Each row comes from the steps of one path. Every step used is in the known rows, and no mark comes twice. Write the path behind each row, first mark first.
Known rows
W/J: -.08  .04  .06  .06  .13  -.05  -.12  -.12  .17  -.16  -.27  .11  -.57  .02  .03  -.07  -.05  .10  .12  .02  .02  .08  .02  .00  -.11  -.09  .16  -.01  -.05  -.02  -.12  -.03
Q/D/X/G: .06  .10  .00  .04  .02  -.03  .14  .06  -.02  .17  -.02  -.04  .08  .16  .04  .01  -.08  .11  .03  .00  .05  .00  -.16  .00  .18  -.01  -.02  .04  .13  -.02  .08  .07
C/G/X/J: -.05  -.05  -.14  .02  -.07  -.01  .11  -.05  .09  .05  .35  -.01  .15  -.07  -.01  .08  -.08  -.08  .15  -.09  .02  .06  -.24  -.02  -.10  -.08  -.33  -.01  -.08  .01  .08  -.10
E/J/X/G/C: .14  -.04  .00  -.04  -.16  .04  -.15  .00  -.05  .07  -.27  -.02  .27  .01  -.12  .08  .04  .06  .05  -.05  -.02  -.01  -.06  .08  -.19  .00  .21  -.05  .05  .02  .05  .09
G/X: -.12  -.17  -.06  -.06  -.09  .00  -.02  -.01  .07  .09  -.09  .08  -.04  .05  .00  -.05  .05  -.07  .09  .02  .04  -.03  -.07  -.05  -.13  -.07  -.09  -.09  -.05  -.02  -.02  -.12
E/J: -.01  .07  -.07  -.09  -.36  -.01  -.04  -.04  .15  .14  -.24  .13  .18  .07  -.02  .23  .01  -.08  .02  -.01  -.03  .02  .00  .03  -.13  -.12  .23  -.01  .02  .01  .03  -.01
D/X/G/E/J: .14  -.02  .16  -.02  .10  -.05  -.09  .03  -.05  .19  .12  -.06  .11  .03  -.02  .13  .03  .08  -.12  -.12  -.05  -.03  -.15  .07  .21  .01  -.17  -.13  .12  .02  .20  .14
D/X/J/T: .06  -.15  -.02  .13  .28  -.06  .12  -.08  -.09  -.21  .08  -.02  .25  -.08  -.01  -.02  -.10  -.01  -.06  -.01  -.07  -.09  -.01  .00  .19  -.19  -.10  -.08  .05  .02  .15  .05
W/J/Q/G/X/D: -.01  .11  .04  .11  .27  -.03  .04  -.04  .18  -.27  .14  .02  -.38  .01  .10  -.01  .10  .04  .28  -.02  .01  .03  .12  .05  .09  .03  -.02  .08  -.05  -.07  -.17  -.05
T/J/X/G: .03  .10  -.01  -.01  .24  -.07  -.02  -.05  -.02  -.09  -.16  -.06  -.22  -.13  -.07  -.38  .01  .04  -.08  .12  .05  -.02  .00  -.07  -.11  .09  .18  -.09  -.08  .02  .01  .05
C/G/E: -.04  -.04  .13  -.11  -.43  .05  -.18  .00  .06  .29  .30  -.03  -.10  .00  .00  .15  -.02  -.03  -.16  -.11  -.01  .18  -.11  .00  -.16  .02  -.14  .02  -.06  .02  .02  -.04
N/J/Q/G/C: -.06  -.04  .05  -.03  -.03  .12  .14  .06  -.09  -.28  .07  -.03  .02  .07  .03  .02  .08  -.07  -.25  -.07  .03  -.06  .10  .02  .03  .12  -.02  -.01  -.01  .05  -.08  -.10
T/J/Q/D/X: -.01  .05  -.05  -.07  .19  -.05  .19  .04  -.08  -.09  .11  -.08  -.12  -.10  .09  -.17  .03  -.03  -.12  .08  .11  -.03  .11  -.05  .18  .05  .08  .06  -.04  .05  .01  .05
D/X/G: .08  .00  .10  .03  .26  -.08  .00  .02  -.12  .16  .04  -.02  .07  .05  -.05  .00  -.06  .14  -.15  -.04  -.04  -.05  -.17  -.03  .19  -.05  -.22  -.14  .18  .01  .11  .08
C/G: -.05  .05  -.01  -.09  -.36  .00  -.04  -.05  .06  .24  .19  .03  .06  .01  -.04  .10  -.10  -.02  -.16  -.05  .00  .16  -.17  -.07  -.18  -.10  -.12  .04  .00  .02  -.02  -.08
D/X/J/W: .06  -.03  -.09  .02  .46  -.04  .11  .01  -.09  -.23  .27  -.07  .06  -.08  .01  -.10  -.08  .14  -.03  .07  -.05  -.08  .02  .01  .25  -.14  -.19  -.04  .03  .05  .10  .06
X/J: -.10  .00  -.05  .19  .24  .01  .04  .01  -.02  -.01  -.16  .06  -.09  -.03  -.01  .04  -.12  .02  .21  .06  -.05  -.04  .02  .00  -.03  .00  .03  -.01  -.01  -.01  .03  -.06
T/J/Q/D/X/G: .03  .14  -.03  -.03  .28  -.09  .18  .04  -.09  -.07  .02  -.12  -.09  -.10  .05  -.16  .03  .00  -.07  .04  .11  -.03  .04  -.04  .22  .15  -.01  .02  -.03  .04  .05  .11
Q/G/C: -.04  -.30  .21  .08  .05  .10  -.17  -.03  .00  .00  .25  .13  -.10  .09  -.03  .19  -.12  .01  -.23  -.12  -.05  -.01  -.04  -.02  -.31  -.01  .14  .04  .23  -.04  -.19  -.19
G/C: -.08  -.53  .14  .04  .02  .09  -.24  .06  -.17  .09  -.09  .08  -.05  .03  -.08  .06  -.09  .08  -.20  -.04  .01  .05  -.05  -.03  -.31  -.04  .09  -.01  .09  -.01  -.10  -.11
T/J/Y: -.05  .06  -.06  -.06  .07  -.03  -.12  -.04  -.04  -.08  -.13  .04  -.31  -.15  -.02  -.16  -.05  -.02  -.18  .11  .03  -.02  .12  -.13  .01  .22  .10  .01  -.06  .00  .01  .05
J/X: .01  .01  .00  -.09  -.16  .08  -.13  .02  -.10  .10  -.21  .01  -.07  .01  -.04  -.22  .03  .10  -.03  .16  -.02  -.01  .12  -.03  -.17  -.07  .25  -.01  -.02  .03  -.09  -.02
Q/J/Y: -.06  .34  .01  -.13  -.20  .04  -.26  -.06  -.10  .01  -.22  .05  -.37  -.02  .04  -.03  -.06  -.06  -.09  .10  -.07  -.01  .13  -.04  .00  .07  .07  .21  .10  -.02  -.18  .13
D/X: .01  -.13  .06  -.05  .14  -.03  .00  .00  -.10  .13  .18  .05  .05  .04  .01  -.02  -.06  .09  -.23  .04  -.03  -.04  -.05  -.04  .12  -.20  -.07  -.06  .13  .03  .05  -.01
N/J/Q/D: -.08  .21  -.12  -.08  -.27  .09  .30  .11  -.03  -.16  -.23  -.07  .03  .12  .09  -.10  .10  -.06  -.05  .06  .10  .00  .13  .02  .18  .11  .04  .05  -.15  .06  .00  -.01
N/J/Q/G/X/D: -.06  .11  -.09  .00  -.03  .06  .32  .08  .07  -.27  .22  -.03  .17  .11  .08  -.08  .15  -.11  -.01  .02  .02  -.05  .10  .02  .22  .09  -.13  .02  -.13  -.01  -.03  -.11
G/X/J: -.11  -.15  -.13  .12  .21  -.01  .09  .00  .05  -.04  -.04  .05  -.02  -.03  .01  -.03  -.02  -.06  .32  .01  .01  -.09  -.08  .00  -.04  -.03  -.15  -.07  -.07  -.02  .06  -.10

Which path is each row?
.09  .07  .16  .03  -.22  .08  -.13  .01  .22  .08  .36  .06  .04  .11  .05  .17  .09  -.04  .05  -.04  -.11  .00  .11  .11  -.07  .04  .26  .10  .04  -.07  -.06  -.06 : Q/G/E/J/X/D
.09  .09  .14  .02  -.34  -.04  -.20  -.04  .11  .12  -.44  -.06  .12  .03  -.08  .18  .08  -.08  .00  -.15  -.05  .04  -.04  .07  -.03  .19  .00  -.14  -.05  -.02  .14  .15 : X/G/E/J/T
-.05  .03  -.04  .03  .28  -.06  .17  .01  .09  -.16  .36  -.01  -.09  -.11  .05  -.14  .09  -.11  -.01  .06  .05  -.04  .12  -.05  .07  .11  .00  .05  -.08  -.03  -.09  -.09 : T/J/Q/G/X/D
.03  -.03  -.04  .04  -.07  .05  -.03  .12  -.03  .12  .01  .01  .13  .07  -.04  -.27  .05  .14  .13  .25  -.05  .05  .13  -.01  -.03  -.09  .21  .08  -.09  -.06  -.08  -.04 : J/X/D
-.06  .19  .03  -.10  -.33  -.05  -.11  -.22  .07  -.20  -.36  .04  -.12  -.01  .00  -.09  -.04  -.24  -.20  .05  -.05  .03  .10  -.03  -.14  -.20  .19  .11  -.01  -.01  -.19  .08 : Q/J/T
-.06  .13  .06  .01  .14  -.02  -.09  -.04  .03  -.17  -.30  .01  -.52  -.04  .07  -.04  .06  .09  .13  .02  .04  .05  .17  .02  .02  .02  .06  .01  -.06  .02  -.14  .03 : W/J/Q
.06  -.01  .05  -.08  -.21  .07  -.07  .00  .00  .04  .04  .05  .24  .02  .00  .37  .07  -.10  -.04  -.14  -.03  -.04  .10  .08  -.11  .03  .15  .05  .13  .02  -.07  -.02 : E/J/Q/G/C
.04  .03  -.10  -.08  -.57  -.05  -.02  -.16  .20  -.07  -.45  .08  .43  .02  -.07  .19  .03  -.22  -.07  -.05  -.04  .03  .06  .01  -.14  -.15  .27  -.05  -.08  .01  .06  .05 : E/J/T
.06  .17  .01  -.04  .00  .01  .12  .15  -.19  .18  -.08  -.13  .10  .05  .06  .05  .05  .08  .05  .00  .06  -.03  .06  .02  .28  .12  -.11  .05  .10  .03  .02  .12 : J/Q/D/X/G
-.02  .02  -.20  -.06  -.05  -.02  .11  -.05  .11  -.11  .37  -.08  .13  -.10  -.02  -.01  -.04  -.05  .11  -.06  .03  .08  -.18  -.02  -.06  -.06  -.37  .00  -.14  .02  .06  -.05 : C/G/X/J/W
-.02  .00  -.04  -.08  .14  -.02  -.02  -.05  .00  -.12  -.05  .00  -.24  -.13  -.02  -.37  .01  .00  -.13  .18  .05  -.01  .10  -.08  -.16  -.02  .29  -.02  -.11  .03  -.04  -.02 : T/J/X
.09  -.32  .17  .06  .37  -.03  -.09  .05  -.23  .10  .13  -.04  .12  .02  -.09  .03  -.09  .18  -.23  -.10  -.02  -.03  -.23  .00  .07  -.04  -.22  -.13  .21  .01  .09  .05 : D/X/G/C
-.05  -.05  .01  .11  .02  .00  .08  -.01  .24  .02  .42  .13  .07  .15  .04  .06  .01  -.07  .13  -.01  -.05  -.02  -.05  -.02  -.05  -.05  -.02  .05  .06  -.12  -.12  -.21 : Q/G/X/D
.03  .03  .07  -.15  -.54  .03  -.15  -.03  .13  .29  .28  -.01  .10  -.01  .00  .28  .01  -.10  -.11  -.15  -.02  .17  -.13  .06  -.16  -.02  -.06  .04  -.07  .04  .09  .00 : C/G/E/J
.13  .25  -.08  -.10  -.22  -.02  .13  .07  -.02  .15  -.15  -.07  .36  .06  .04  .25  .08  -.02  .12  -.08  .03  -.03  .01  .09  .21  .04  .04  .05  .07  .04  .11  .17 : E/J/Q/D/X/G
-.01  -.26  .16  .13  .14  .01  -.21  .06  -.15  .15  -.29  .00  -.03  .05  -.15  .06  -.09  .14  -.08  -.11  .00  .04  -.18  -.02  -.19  .14  -.09  -.11  .13  -.03  -.02  .00 : X/G/C
-.10  -.21  -.11  .07  -.01  -.03  .08  .09  .14  .10  .11  .08  .16  .10  .01  -.11  .06  -.01  .23  .10  .01  .04  -.06  -.02  .01  -.09  -.09  .00  -.12  -.10  -.01  -.14 : G/X/D
-.02  .00  .03  .07  -.08  -.08  -.09  -.23  .22  -.38  -.49  .06  -.34  -.03  -.01  -.10  -.02  -.03  .02  -.02  .01  .09  .08  -.02  -.11  -.13  .20  -.05  -.13  -.02  -.09  .03 : W/J/T
-.03  .12  .10  .16  .22  .08  .00  .06  -.08  -.02  .13  -.04  -.17  -.07  .07  .19  .01  -.03  .21  -.06  -.08  -.10  .21  .07  .09  .21  -.07  .05  .04  .00  -.03  -.02 : X/J/Q/G/E
-.02  .06  -.17  .00  -.14  .02  .20  .02  .02  .06  .33  -.10  .19  -.06  .05  .10  -.02  -.10  .26  -.09  .07  .06  -.17  .01  .01  .00  -.31  .10  -.10  .02  .07  -.04 : C/G/X/J/Q/D
.07  -.03  -.04  .09  .39  .00  .01  .03  -.23  -.03  .19  -.01  .06  -.09  .02  .03  -.12  .13  .01  .03  -.09  -.13  .02  -.01  .31  .03  -.19  .00  .13  .01  .16  .09 : D/X/J/Y
-.08  -.09  -.13  .06  .21  .02  .11  .06  -.07  -.05  -.05  -.03  .02  -.08  .03  -.01  .07  -.07  .34  .00  .02  -.11  .04  .02  .05  .06  -.23  -.05  -.09  .00  .04  -.05 : G/X/J/Q
.08  -.09  .07  -.01  .09  .05  .05  .17  -.29  .12  -.02  -.14  .13  .04  .03  .07  .03  .11  -.03  -.06  .07  -.02  .03  .04  .19  .12  -.13  .06  .13  .03  .00  .11 : J/Q/D/X/G/C
.00  -.04  -.07  .03  .23  -.05  .06  .02  .05  -.11  .10  .00  -.09  -.09  -.02  -.42  .02  .05  -.01  .25  .03  .03  .10  -.06  -.05  -.04  .28  .05  -.17  -.03  -.04  -.03 : T/J/X/D
.14  .22  -.05  -.08  -.26  .00  -.08  -.02  .04  .11  -.34  .00  .24  .03  -.09  .05  .06  .02  .11  .01  -.04  -.03  -.03  .06  -.11  -.01  .22  -.06  .02  .01  .07  .11 : E/J/X/G
